Each row was made from one walk, in order. Every step used is in the known rows, and no mark comes twice. Write each row's walk.
Known rows
nisud, fuguk, tikur: [-0.04 -0.06  0.05 -0.03  0.20  0.30 -0.25  0.40  0.20 -0.23  0.51 -0.12
  0.27 -0.13  0.07  0.00 -0.39  0.04  0.32 -0.15]
mefumo, rirapup, fuguk: [-0.11 -0.54 -0.01  0.10  0.03  0.06 -0.44  0.29  0.20 -0.15  0.02 -0.42
 -0.30  0.14 -0.16 -0.41  0.13 -0.15  0.30 -0.15]
zafa, tikur, zute, rirapup, fuguk, nisud: [ 0.01 -0.33  0.05  0.11  0.04  0.52 -0.19  0.45  0.61  0.00  0.13 -0.13
 -0.03  0.14 -0.20 -0.38  0.05 -0.26  0.37 -0.24]
zafa, rirapup, fuguk, nisud, zute, tikur: [-0.43 -0.38 -0.03  0.09 -0.11  0.32 -0.09  0.41  0.43 -0.36 -0.15 -0.15
  0.08  0.06 -0.13 -0.59 -0.26 -0.06  0.68  0.07]
tikur, zafa, rirapup, fuguk, nisud, zute: [-0.39 -0.27 -0.04  0.07 -0.08  0.46 -0.43  0.34  0.19 -0.16  0.14 -0.04
  0.10 -0.09 -0.04 -0.46  0.04  0.30 -0.04 -0.05]
rirapup, fuguk, nisud, zafa, tikur, zute: [-0.20 -0.70  0.26 -0.03 -0.23  0.31 -0.47  0.29  0.41 -0.20  0.11  0.18
 -0.16 -0.46 -0.36 -0.42  0.19 -0.15 -0.02 -0.31]
zute, rirapup, zafa, tikur: [-0.07 -0.57 -0.10  0.13 -0.05  0.52 -0.09  0.23  0.18 -0.49 -0.08  0.16
 -0.20 -0.25 -0.14 -0.15 -0.04 -0.53  0.13 -0.41]
fuguk, tikur, zafa: [ 0.32 -0.17 -0.09 -0.11  0.04  0.35 -0.34  0.17  0.18  0.07  0.45 -0.17
  0.13 -0.32 -0.23  0.23 -0.06  0.13  0.14 -0.22]
mefumo, nisud, zute, tikur, zafa, rirapup, fuguk: [-0.28 -0.44 -0.19  0.06 -0.07  0.26 -0.46  0.35  0.29 -0.19  0.29 -0.17
 -0.15 -0.16 -0.27 -0.48 -0.05  0.02  0.18 -0.23]
nisud, zute: [-0.42 -0.37  0.03  0.11 -0.06  0.14 -0.31 -0.02 -0.14 -0.31 -0.11  0.02
 -0.01 -0.21  0.02 -0.42  0.06  0.29 -0.03  0.12]
tikur, zute, rirapup, fuguk: [-0.09 -0.63 -0.09  0.11 -0.03 -0.04 -0.37  0.15  0.21  0.05  0.04 -0.35
 -0.27 -0.13 -0.26 -0.58  0.26  0.04  0.49 -0.10]
rirapup, zafa: [-0.04 -0.32 -0.25 -0.12 -0.03  0.28 -0.10  0.02  0.18  0.02 -0.07 -0.01
 -0.21 -0.37  0.12 -0.19  0.25 -0.07 -0.19 -0.08]
zute, tikur: [-0.03 -0.33 -0.04  0.06 -0.01  0.12  0.05  0.10  0.34 -0.27 -0.22 -0.15
 -0.01  0.01 -0.22 -0.32 -0.20 -0.21  0.73  0.11]
mefumo, nisud, zafa, tikur, zute, rirapup, fuguk: [-0.12 -0.76 -0.06  0.05  0.00  0.18 -0.51  0.29  0.33 -0.23  0.05 -0.13
 -0.23 -0.18 -0.41 -0.53  0.22 -0.23  0.32 -0.29]
mefumo, tikur: [-0.11 -0.32 -0.01  0.06  0.09  0.07 -0.15  0.10  0.08 -0.23  0.14 -0.22
 -0.27 -0.11 -0.21 -0.22 -0.23 -0.86  0.11 -0.22]
zafa, tikur: [-0.05 -0.40  0.14  0.23  0.00  0.42 -0.11  0.14  0.14 -0.52  0.06  0.24
 -0.11 -0.14 -0.14 -0.11 -0.22 -0.43  0.10 -0.30]
tikur, zafa: [ 0.34 -0.20 -0.15 -0.06 -0.03  0.26 -0.44 -0.11  0.05  0.04  0.22 -0.05
  0.03 -0.28 -0.36  0.07  0.22  0.24 -0.12 -0.08]
zute, tikur, zafa, rirapup, fuguk, nisud: [ 0.02 -0.08 -0.09  0.04  0.01  0.59 -0.17  0.52  0.65  0.06  0.33 -0.14
  0.07  0.14 -0.17 -0.26 -0.10 -0.09  0.29 -0.20]
nisud, zafa: [ 0.05 -0.30 -0.10 -0.16  0.05  0.34 -0.42  0.13  0.07 -0.25  0.11  0.25
  0.09 -0.33 -0.22  0.00  0.19  0.25 -0.22 -0.03]
mefumo, tikur, zafa, rirapup: [-0.11 -0.14 -0.20  0.09 -0.14  0.33 -0.27  0.25  0.01 -0.05  0.60 -0.07
 -0.23 -0.29 -0.46  0.05 -0.16 -0.32 -0.08 -0.46]

Write each row's walk
[-0.21 -0.65  0.30  0.11 -0.25  0.11 -0.28  0.04  0.22 -0.15  0.05  0.10
 -0.29 -0.44 -0.35 -0.39  0.13 -0.28  0.08 -0.29] : zafa, tikur, zute
[-0.49 -0.26  0.01  0.12 -0.05  0.43 -0.32  0.36  0.19 -0.19  0.09 -0.03
  0.06 -0.03  0.06 -0.52 -0.02  0.22  0.02 -0.02] : zafa, rirapup, fuguk, nisud, zute
[-0.18 -0.42 -0.02  0.05  0.21  0.29 -0.20  0.52  0.34 -0.15  0.32 -0.36
 -0.01 -0.06  0.01 -0.22 -0.31 -0.26  0.63 -0.28] : mefumo, nisud, zute, rirapup, fuguk, tikur
[-0.08 -0.02 -0.17  0.04 -0.08  0.44 -0.32  0.40  0.07 -0.05  0.79 -0.03
  0.03 -0.31 -0.32  0.15 -0.24  0.13  0.02 -0.43] : nisud, fuguk, tikur, zafa, rirapup
[-0.08 -0.57 -0.26 -0.08 -0.14  0.18 -0.17  0.06  0.17  0.12 -0.13 -0.16
 -0.33 -0.43 -0.19 -0.31  0.43 -0.16  0.10 -0.19] : tikur, zute, rirapup, zafa
[-0.12 -0.36 -0.22  0.07 -0.09  0.19 -0.36  0.32  0.27 -0.07  0.37 -0.21
 -0.15 -0.16 -0.22 -0.38 -0.05  0.13  0.30 -0.20] : zute, tikur, zafa, rirapup, fuguk
[-0.09 -0.56 -0.23 -0.11 -0.11  0.22 -0.12  0.19  0.23  0.13 -0.02 -0.22
 -0.27 -0.45 -0.12 -0.23  0.28 -0.21  0.23 -0.26] : fuguk, tikur, zute, rirapup, zafa
[-0.12 -0.75 -0.07  0.06 -0.05  0.11 -0.47  0.27  0.24 -0.19  0.06 -0.16
 -0.21 -0.23 -0.32 -0.54  0.22 -0.02  0.40 -0.21] : nisud, zafa, tikur, zute, rirapup, fuguk
[-0.21 -0.71  0.25 -0.01 -0.26  0.20 -0.43  0.13  0.22 -0.25  0.07  0.23
 -0.20 -0.56 -0.41 -0.33  0.20 -0.14 -0.06 -0.30] : nisud, zafa, tikur, zute
[ 0.04 -0.25  0.00  0.07  0.07  0.43 -0.20  0.39  0.58  0.16  0.12 -0.21
 -0.02  0.15 -0.19 -0.39  0.14 -0.13  0.35 -0.14] : tikur, zute, rirapup, fuguk, nisud
[-0.18 -0.26 -0.05 -0.02  0.10  0.35 -0.17  0.64  0.34 -0.08  0.64 -0.20
  0.00 -0.24  0.10 -0.05 -0.38 -0.03  0.41 -0.35] : nisud, zafa, rirapup, fuguk, tikur
[-0.19 -0.55 -0.06  0.13 -0.07  0.65 -0.13  0.34  0.25 -0.51 -0.11  0.18
 -0.10 -0.20 -0.09 -0.23 -0.05 -0.48  0.10 -0.39] : fuguk, nisud, zute, rirapup, zafa, tikur
[ 0.00 -0.48  0.04  0.06  0.04  0.72 -0.34  0.50  0.37 -0.60  0.12  0.33
  0.08 -0.10 -0.27 -0.11 -0.10 -0.32  0.09 -0.38] : zute, rirapup, fuguk, nisud, zafa, tikur
[-0.09 -0.31 -0.22  0.08 -0.06  0.21 -0.41  0.27  0.17  0.01  0.46 -0.16
 -0.18 -0.20 -0.17 -0.30  0.03  0.20  0.08 -0.23] : tikur, zafa, rirapup, fuguk
[-0.12 -0.53 -0.24 -0.14 -0.10  0.23 -0.27  0.21  0.21  0.03  0.03 -0.19
 -0.16 -0.44 -0.14 -0.28  0.27 -0.11  0.17 -0.23] : nisud, fuguk, tikur, zute, rirapup, zafa
[-0.10 -0.50 -0.02  0.07 -0.06  0.51 -0.11  0.19  0.22 -0.47 -0.03  0.24
 -0.18 -0.32  0.00 -0.16 -0.07 -0.47 -0.08 -0.36] : rirapup, zafa, tikur
[-0.18 -0.27 -0.04 -0.04  0.16  0.42 -0.20  0.66  0.43 -0.11  0.63 -0.17
 -0.02 -0.20  0.01 -0.05 -0.39 -0.25  0.33 -0.42] : mefumo, nisud, zafa, rirapup, fuguk, tikur
[-0.18 -0.41 -0.03  0.07  0.16  0.22 -0.16  0.50  0.24 -0.11  0.33 -0.39
  0.01 -0.11  0.10 -0.22 -0.29 -0.06  0.71 -0.20] : nisud, zute, rirapup, fuguk, tikur
[-0.23 -0.65 -0.07  0.12 -0.04  0.58 -0.20  0.26  0.20 -0.60 -0.14  0.21
 -0.19 -0.24 -0.19 -0.25 -0.04 -0.64  0.02 -0.45] : mefumo, nisud, zute, rirapup, zafa, tikur
[-0.05 -0.06 -0.16  0.08 -0.10  0.44 -0.18  0.37  0.10  0.05  0.73 -0.07
 -0.08 -0.31 -0.30  0.21 -0.23  0.02  0.08 -0.46] : fuguk, tikur, zafa, rirapup
[ 0.10 -0.27 -0.14 -0.15  0.11  0.58 -0.44  0.44  0.40 -0.15  0.15  0.14
  0.19 -0.08 -0.23 -0.12  0.19  0.16 -0.01 -0.10] : zute, rirapup, fuguk, nisud, zafa
